In the rows, zero is written as 128.
Known rows, with every step that occurs
kedar, puvu, bafasis, zeme, buru: [132 219 112 143 114  95 130 119 143 139 164 162 127 141  83 109 162 174
 139 177  90]
puvu, motu, zeme, buru: [119 163  81 160 107  86 139 105 128 127 161 163 127 149  82 120 160 175
  99 172 118]
bigi, buru, puvu, motu, zeme: [ 99 117 124 160 111 135 135 105 133 110 175 150 143 144  79 117 150 162
 104 157 108]
bigi, buru, tomo, kedar, puvu, motu: [ 77 142 159 160 112  87 129 109 139  92 159 145 134 157  86 111 142 155
 163 143 109]
motu, puvu, bafasis, zeme: [143 180 132 132 114 117 130  96 155 150 173 162 143 137  86 113 164 179
 144 166  85]
bigi, buru, tomo, kedar: [ 80 138 172 158 109  40 121 100 118 105 157 137 144 149 110 140 165 171
 154 151 109]
buru, tomo, kedar, puvu, motu, zeme: [ 94 124 140 176 105  89 129  89 133  96 170 145 139 165  76 112 144 159
 120 150 107]
tomo, kedar, puvu, bafasis, zeme: [117 195 146 146 112 125 121  99 152 117 171 149 138 151  88 105 154 167
 158 162  81]
motu, puvu, bafasis: [138 203 126 136 111 111 135 104 159 158 161 149 152 136  89 130 158 179
 131 166 111]
tomo, kedar: [103 165 128 153 106 111 120 101 133 106 153 126 142 150 108 127 162 169
 132 155 103]
bigi, buru, tomo: [107 125 176 148 122  39 124 112 118 142 158 142 148 137  99 135 164 169
 156 153 108]
motu, puvu, bafasis, zeme, buru, tomo: [137 174 142 150 111  16 133 105 130 155 166 170 134 140  84 132 169 183
 145 170  87]
bafasis, zeme, buru: [135 179 105 141 115  90 127 116 128 140 161 160 126 137  97 115 173 178
 125 173  88]
puvu, bafasis: [137 204 113 141 115 118 133 105 151 156 155 142 150 146  91 122 151 176
 138 167 110]
buru, puvu: [136 157 131 149 115 156 123 131 138 135 162 125 149 128  92 122 156 162
 113 158  77]
zeme, buru, tomo, kedar, puvu, motu: [ 94 166 133 166 107  77 131 112 140  98 156 150 127 160  82 112 144 159
 149 150 103]
puvu, motu, zeme: [117 119 101 159 110 125 134  92 133 121 166 150 140 156  80 113 148 167
 103 158 117]
tomo, kedar, puvu, motu: [ 96 161 130 158 110 133 128 109 149  94 156 140 134 158  88 103 139 156
 143 145 107]
bafasis, zeme: [139 142 132 135 119 131 120 104 135 134 167 148 138 140  95 108 166 171
 138 161  79]
kedar, tomo: [125 120 145 151 130  97 126  98 152 162 150 129 132 138  67 105 153 163
 127 164 111]
bafasis, zeme, buru, bigi: [128 189  94 128 119 104 135 110 146 141 161 138 128 138 118 109 171 174
 112 170  93]
zeme, buru: [133 190  98 144 114  87 129 124 129 143 150 144 132 136  96 126 169 176
 116 173 107]

Rows
[116 142 134 170 110  28 133 106 122 129 162 156 132 154  76 122 154 167
 127 162 104]  kedar, puvu, motu, zeme, buru, tomo
[ 98 156 133 172  99  24 126  93 114 107 158 145 135 157  99 140 166 176
 125 162 104]  motu, zeme, buru, tomo, kedar
[119 117 108 163 107 144 133 102 136 117 172 147 143 149  76 113 148 164
  96 157  98]  buru, puvu, motu, zeme
[116 227 116 150 108  85 127 111 142 119 164 161 125 147  86 114 164 174
 141 175  91]  tomo, kedar, puvu, bafasis, zeme, buru
[117 155 125 149 117 146 129 117 151 117 156 141 135 152  76  96 139 155
 139 149 103]  kedar, puvu, motu
[140 209  99 142 114  90 133 111 137 149 162 168 128 141  90 118 167 183
 136 179  95]  puvu, bafasis, zeme, buru
[134 148 137 153 115  26 127 109 115 148 161 162 131 143  91 125 170 178
 141 167  83]  bafasis, zeme, buru, tomo
[100 178 167 163 109  61 117 113 132  96 163 138 131 151  88 115 159 159
 152 156  82]  bafasis, zeme, buru, tomo, kedar, puvu
[130 213  89 128 118 103 139 107 153 150 162 144 129 142 117 111 166 178
 118 174  97]  puvu, bafasis, zeme, buru, bigi
[ 80 163 190 161 113  70 115 115 132  94 159 125 142 147  94 121 156 154
 158 147  99]  bigi, buru, tomo, kedar, puvu
[142 179 130 141 114 144 127 109 148 146 175 155 145 139  85 111 157 173
 141 167  67]  buru, puvu, bafasis, zeme
[ 91 148 122 175  98  28 132  90 117 102 159 156 131 163  93 135 159 175
 129 158 109]  puvu, motu, zeme, buru, tomo, kedar
[ 99 167 175 164 110  77 114 111 136  99 157 121 142 152  94 117 152 155
 150 149  90]  buru, tomo, kedar, puvu
[139 213 107 138 111  81 134 111 144 149 168 172 130 134  86 123 172 184
 131 178  94]  motu, puvu, bafasis, zeme, buru
[138 176 132 153 114  24 132 105 123 157 161 168 134 146  87 129 166 181
 150 171  89]  puvu, bafasis, zeme, buru, tomo
[130 170 110 159 107 121 130 127 128 129 168 140 140 130  82 128 163 167
  87 171  85]  motu, zeme, buru, puvu
[ 96 173 159 174 105  57 119 108 128  92 162 131 135 154  87 122 157 158
 131 158  99]  motu, zeme, buru, tomo, kedar, puvu
[132 179 145 155 114  30 128 112 130 145 164 162 132 148  81 120 160 174
 155 168  84]  kedar, puvu, bafasis, zeme, buru, tomo
[127 142 130 165 110  18 130 105 113 146 160 151 138 148  88 134 166 176
 118 168 105]  motu, zeme, buru, tomo
[134 210 101 156 108 113 138 117 145 146 167 150 144 139  78 130 154 176
 106 177  96]  motu, zeme, buru, puvu, bafasis
[135 194 142 141 118 132 123 106 155 134 171 151 142 146  81  99 154 167
 153 166  81]  kedar, puvu, bafasis, zeme
[105 186 137 162 102  25 128  93 124 118 161 158 133 157  99 135 165 180
 149 165  93]  puvu, bafasis, zeme, buru, tomo, kedar
[116 197 139 142 116 131 132 124 148 144 165 141 153 131  93 131 151 170
 140 164  99]  bigi, buru, puvu, bafasis
[140 176 118 147 112 129 126 134 133 134 170 150 134 126  85 119 166 168
 114 169  65]  bafasis, zeme, buru, puvu
